Every row comes from one small tree of marks. The marks that hang from a mark follow it in brackets, in alphabetical order. Every link used is in the known rows. Which tree was each row made from?
Known rows:
bolo[kozuz]: [-1.012 -0.035  0.276  0.816  1.027  0.691  0.312 -1.257 -0.398  0.152
 -0.096  1.612 -0.147 -1.102 -0.141 -0.647 -1.983  0.970 -0.943  0.939
  0.613]
logiv[bolo boseku]: [ 0.546  0.437  2.214 -0.560 -0.857 -0.828  0.393  1.512 -0.851  0.529
  0.660  3.259 -0.505 -0.271 -1.408 -2.039  1.512 -1.750 -1.957 -1.682
  1.035]
reni[lafe[kozuz]]: [ 0.090 -1.823 -1.419 -0.723  1.220 -0.449  0.300  0.583  1.422  0.203
 -1.758 -0.269  1.125  0.195  0.593  1.743 -0.986 -1.263  1.398  1.035
  0.250]
nodi[logiv[bolo burit]]: [ 2.122  0.793  0.647  1.066 -2.605 -1.354  1.872  0.017 -1.612  1.210
  0.024  0.753 -1.503 -1.062 -0.321 -3.615  1.985 -2.653 -0.793 -0.716
  0.673]
lafe[kozuz]: [ 0.300 -1.071 -0.605  0.595  0.589  0.283  0.408  0.872  0.246 -0.116
 -1.051 -0.513  0.024  0.146  0.566  0.206 -1.401  0.358 -0.084  0.018
  0.224]
boseku[bolo[kozuz]]: [ 0.571 -0.634  1.196  0.310  0.928  0.161 -0.536 -0.741 -0.277 -0.123
  0.740  3.342 -0.434 -0.974 -0.708 -2.364 -2.001  1.197 -1.875  1.259
 -0.290]
bolo[kozuz[burit lafe]]: [-2.204 -2.392  0.265 -0.720  1.032 -0.814 -0.154 -0.160 -0.411  0.043
 -2.023 -0.037 -1.804 -1.310 -0.476 -0.784 -3.686 -0.699  0.752  0.404
  0.528]
burit[nodi[logiv]]: [-0.758  2.056 -1.315 -0.461 -1.651  0.538  2.304  0.648  0.272 -1.284
 -0.876 -1.055 -1.584 -1.092  0.867 -1.482  1.746  0.677  0.769  0.386
 -0.625]
logiv[burit[kozuz]]: [-0.254 -0.615 -0.148  2.311  0.282 -1.682  0.584 -0.412  0.000 -0.692
  0.578  0.713 -1.056 -0.188  0.342 -1.347  0.592  0.496  0.489 -1.110
 -0.894]
boseku[bolo[kozuz[burit lafe]]]: [-0.302 -3.013  1.325 -0.973  0.975 -1.184 -1.151  0.065 -0.382 -0.217
 -0.820  1.706 -1.864 -1.144 -1.288 -2.450 -3.698 -0.742 -0.146  0.996
 -0.290]
kozuz[burit lafe[reni]]: [-2.064 -3.107  0.318 -3.138  0.983 -1.248 -0.167  1.614  0.653  0.032
 -0.557 -2.451 -0.592 -0.813 -0.430  1.687 -1.482 -1.273  2.683 -0.203
  1.388]
lafe[kozuz reni]: [-0.581 -2.032 -0.813 -1.021  1.529  0.383  0.758  1.454  1.269  0.269
  0.209 -1.166  1.262 -0.529  0.698  2.068 -0.792  0.863  0.811  0.366
  1.810]
reni[lafe[kozuz[burit[nodi[logiv]]]]]: [-1.303 -1.227 -3.105 -1.633 -1.252 -1.026  1.807  2.000  1.717 -1.047
 -3.489 -2.206 -1.553 -2.257  0.643 -0.442  0.763 -1.058  4.049  2.484
 -1.513]
lafe[kozuz[burit] reni]: [-1.602 -3.281 -1.385 -1.561  0.749 -0.777 -0.057  2.660  0.952  0.016
 -0.235 -1.773  0.326 -1.456  0.152  1.370 -0.996  0.517  2.751  1.551
  0.630]
bolo[kozuz[burit]]: [-1.833 -1.490 -0.470  0.259  0.475 -0.585 -0.480 -0.164 -0.570 -0.133
 -0.669  1.119 -1.226 -1.912 -0.643 -1.498 -1.645  0.805  1.135  2.085
 -0.606]
reni[lafe[kozuz[burit]]]: [-0.350 -3.126 -1.720 -1.359  0.287 -1.320 -0.391  1.624  1.355  0.006
 -2.507 -0.952  0.064 -1.258  0.225  1.015 -1.201 -1.507  3.534  2.032
 -0.905]
nodi[logiv]: [ 0.354  0.961 -1.341 -0.141 -1.589 -0.077  1.161 -0.308 -0.391  0.402
 -0.507 -1.114 -0.429 -0.699  0.529 -1.746  0.888 -1.207  0.044  0.224
 -0.293]
kozuz[burit[nodi[logiv]] lafe[reni]]: [-3.192 -0.944 -0.971 -3.780 -0.457 -0.752  2.109  2.226  0.714 -1.141
 -1.485 -3.425 -2.174 -1.675  0.392  0.604  0.284 -0.763  3.257 -0.061
  0.859]
logiv[bolo[kozuz[lafe]] boseku burit]: [-0.176 -0.266  3.431  0.954  1.052 -1.504  1.409  0.055 -1.204  1.220
 -0.927  4.298 -2.040 -0.307 -1.574 -4.275 -1.313 -2.846 -2.796 -2.674
  3.055]
kozuz[burit[nodi[logiv[boseku]]] lafe]: [-2.261  0.034  0.149 -2.533 -1.353 -1.275  1.920  2.099  0.434 -1.189
 -2.863 -0.943 -3.291 -1.392 -0.661 -3.839  0.851 -2.070  2.128 -1.038
  0.282]
burit[nodi[logiv[bolo[kozuz[lafe]]]]]: [-2.007  0.975  1.223 -0.640 -0.933  0.372  3.095  0.286 -1.029 -0.474
 -1.084  0.984 -2.776 -1.429  0.373 -1.832 -1.470 -0.649 -2.253 -0.698
  1.120]

Write each row's tree:
[-0.701  1.869  1.560  0.769  0.412 -0.749  1.636  1.186  0.710 -0.823
 -1.350  2.203 -1.788 -0.273 -0.994 -3.595  2.406  0.434  0.563 -1.192
  0.534]	logiv[boseku burit[nodi]]
[-3.104  0.392 -0.079 -1.158 -0.148 -1.112  2.981  1.062  0.583 -1.565
 -1.214  0.044 -2.775 -0.428  0.406 -2.442  1.097 -0.474 -0.446 -2.911
  0.205]	burit[kozuz[lafe] nodi[logiv[boseku]]]
[-0.110  1.855  0.416 -0.632 -2.654  0.045  2.543  1.176 -0.636 -0.901
  0.070  0.267 -2.057 -1.465  0.170 -1.838  2.007 -0.428 -1.174 -0.130
 -0.460]	burit[nodi[logiv[bolo]]]
[ 1.073  0.704  0.384  0.039 -0.166 -0.431  0.679 -0.396 -0.513  0.399
  0.171  4.048 -0.718 -1.653 -1.170 -6.076 -0.068 -0.790 -1.994  0.313
  0.427]	nodi[logiv[boseku[bolo[kozuz]]]]
[-1.469 -0.092 -1.623 -1.038 -1.554 -0.678  1.907  3.057  0.821 -0.930
 -2.729 -0.455 -2.577 -2.229 -0.325 -4.005  1.357 -0.218  2.329  0.192
 -0.604]	lafe[kozuz[burit[nodi[logiv[boseku]]]]]
[-1.963 -1.810 -1.605 -1.496  0.380 -0.769  0.660  2.332  1.923 -1.369
 -3.104 -1.143 -1.186 -1.529  0.388  1.104 -0.407  0.039  3.922  2.080
 -1.261]	reni[lafe[kozuz[burit[nodi]]]]
[-2.265  0.054  1.619 -0.495 -0.371 -0.732  0.937  2.106 -0.363 -1.318
 -0.270  4.094 -3.161 -2.935 -1.751 -3.460  0.200  0.728 -0.306  0.098
 -0.356]	logiv[bolo[kozuz[burit[nodi]]] boseku]
[-0.872 -2.273  1.548 -2.068  2.451 -0.390  0.148 -0.048  0.509  0.135
  0.933  1.751  0.231 -0.332 -0.430  0.051 -3.485  0.035 -1.324  0.100
  2.226]	boseku[bolo[kozuz[lafe[reni]]]]
[-2.668  0.551 -1.728 -0.415 -1.364  0.043  1.580  0.399  0.067 -1.378
 -1.912 -0.153 -2.857 -3.117  0.124 -2.908 -0.263  1.411  1.980  2.382
 -1.224]	bolo[kozuz[burit[nodi[logiv]]]]
[ 0.242 -1.477  1.910 -0.423  1.512 -0.204 -0.388 -0.904 -0.364  0.068
 -0.509  2.161 -0.925 -0.180 -0.498 -1.774 -3.626 -0.330 -2.443  0.068
  0.879]	boseku[bolo[kozuz[lafe]]]
[-3.225 -3.159 -0.055 -2.446  2.126 -0.824  0.083  0.767  0.258 -0.151
 -0.502 -0.880 -0.747 -1.581 -0.266  1.214 -3.241 -0.287  1.597  0.671
  1.679]	bolo[kozuz[burit lafe[reni]]]
[-0.492  2.439  1.176 -1.166 -2.230 -0.267  2.762  1.784 -0.613 -0.488
 -0.298  2.338 -2.080 -1.597 -0.843 -3.577  3.250 -1.167 -1.435 -1.307
  0.666]	burit[nodi[logiv[bolo boseku]]]
[-3.217 -2.625  0.041 -1.875  1.991 -1.089  0.731  0.945  0.610 -0.574
  0.900 -1.142  0.013  0.146  0.815  2.844 -1.249  0.034  0.102 -1.911
  1.282]	burit[kozuz[lafe[reni]]]
[-0.536  0.967  0.141 -0.657 -1.093 -1.273  1.786  1.306  0.363 -1.985
  0.698  2.787 -2.011 -1.265 -0.412 -4.793  2.702  1.142 -1.125 -0.982
 -1.665]	burit[kozuz nodi[logiv[boseku[bolo]]]]
[ 0.207 -2.026  0.521 -0.162  0.067 -1.151 -1.384  0.231 -0.365 -0.541
 -0.110  2.578 -1.490 -2.063 -1.074 -3.101 -2.160  0.876 -0.111  2.222
 -1.547]	boseku[bolo[kozuz[burit]]]
[-0.949 -0.388  1.536 -0.914  0.509 -0.961 -0.251  1.706  0.495 -1.700
 -0.354  4.356 -2.577 -2.381 -1.964 -4.916 -0.234  1.836  0.328  1.448
 -1.229]	logiv[boseku[bolo[kozuz[burit[nodi]]]]]
[-4.196 -1.529  0.285 -2.051  1.908 -0.468  2.027  1.659  1.408 -2.322
  0.518 -1.172 -1.152  0.052  1.217  3.065 -0.522  1.981  0.552 -1.794
  0.508]	burit[kozuz[lafe[reni]] nodi]
[-1.598 -1.391 -0.782 -0.334  0.411 -2.106  2.488  0.175  0.188  0.017
  0.248 -1.863 -1.038 -0.210  1.406 -0.383  0.164 -1.694  1.080 -1.975
  1.792]	nodi[logiv[burit[kozuz[lafe[reni]]]]]
[-2.920 -2.280 -1.241 -2.087  0.776 -0.188  0.994  3.464  1.566 -1.575
 -0.921 -1.830 -1.037 -1.798  0.402  1.703 -0.286  2.157  3.510  1.626
 -0.068]	lafe[kozuz[burit[nodi]] reni]
[-0.453  0.143  2.199  0.717  0.138 -0.182  0.783  0.296 -0.947  0.473
  0.764  4.895 -0.607 -1.345 -1.382 -3.191 -0.118 -0.630 -2.942 -0.822
  1.695]	logiv[bolo[kozuz] boseku]
[-0.543 -0.306  0.572  1.662  0.666 -2.121  0.825  0.385  0.032 -0.640
  0.232  2.449 -1.224 -0.296 -0.503 -3.601  1.654 -0.440 -0.264 -2.139
  0.116]	logiv[boseku burit[kozuz]]
[-4.934 -1.934  0.347 -2.709  2.111 -0.265  1.294  1.510  0.833 -1.431
 -1.181 -0.914 -1.831 -1.975 -0.135  1.480 -2.386  1.500  2.343  0.931
  1.051]	bolo[kozuz[burit[nodi] lafe[reni]]]
[-2.372 -1.708  0.724 -1.739  2.781  0.274  0.990 -0.082  0.486  0.243
 -0.047 -0.060  0.380 -0.440  0.247  1.544 -3.136  0.109 -0.181 -0.253
  3.064]	bolo[kozuz[lafe[reni]]]
[ 0.789  0.195 -0.233  2.239 -2.341 -2.434  2.076 -0.026 -1.718  0.195
  0.908  1.389 -1.946 -1.346  0.490 -3.326  2.150 -1.610 -1.177 -1.265
 -0.466]	nodi[logiv[bolo burit[kozuz]]]
[ 1.761  1.569  1.497  0.739 -2.153 -1.803  2.117  0.567 -1.457  1.440
 -0.231  2.537 -1.282 -1.094 -1.057 -5.757  3.070 -3.414 -1.194 -1.909
  1.430]	nodi[logiv[bolo boseku burit]]
[-1.160 -0.780  0.626 -0.515  0.216 -0.537 -0.353  0.885  0.153 -1.939
 -0.499  2.285 -2.543 -2.421 -0.922 -2.667 -1.420  2.810  0.799  2.666
 -2.206]	boseku[bolo[kozuz[burit[nodi]]]]
[-1.374 -3.449  1.208 -2.352  1.872 -1.178 -0.784  0.854  0.172 -0.054
  0.148  0.800 -0.856 -1.551 -0.831 -0.531 -3.468 -0.168  0.578  1.074
  1.026]	boseku[bolo[kozuz[burit lafe[reni]]]]
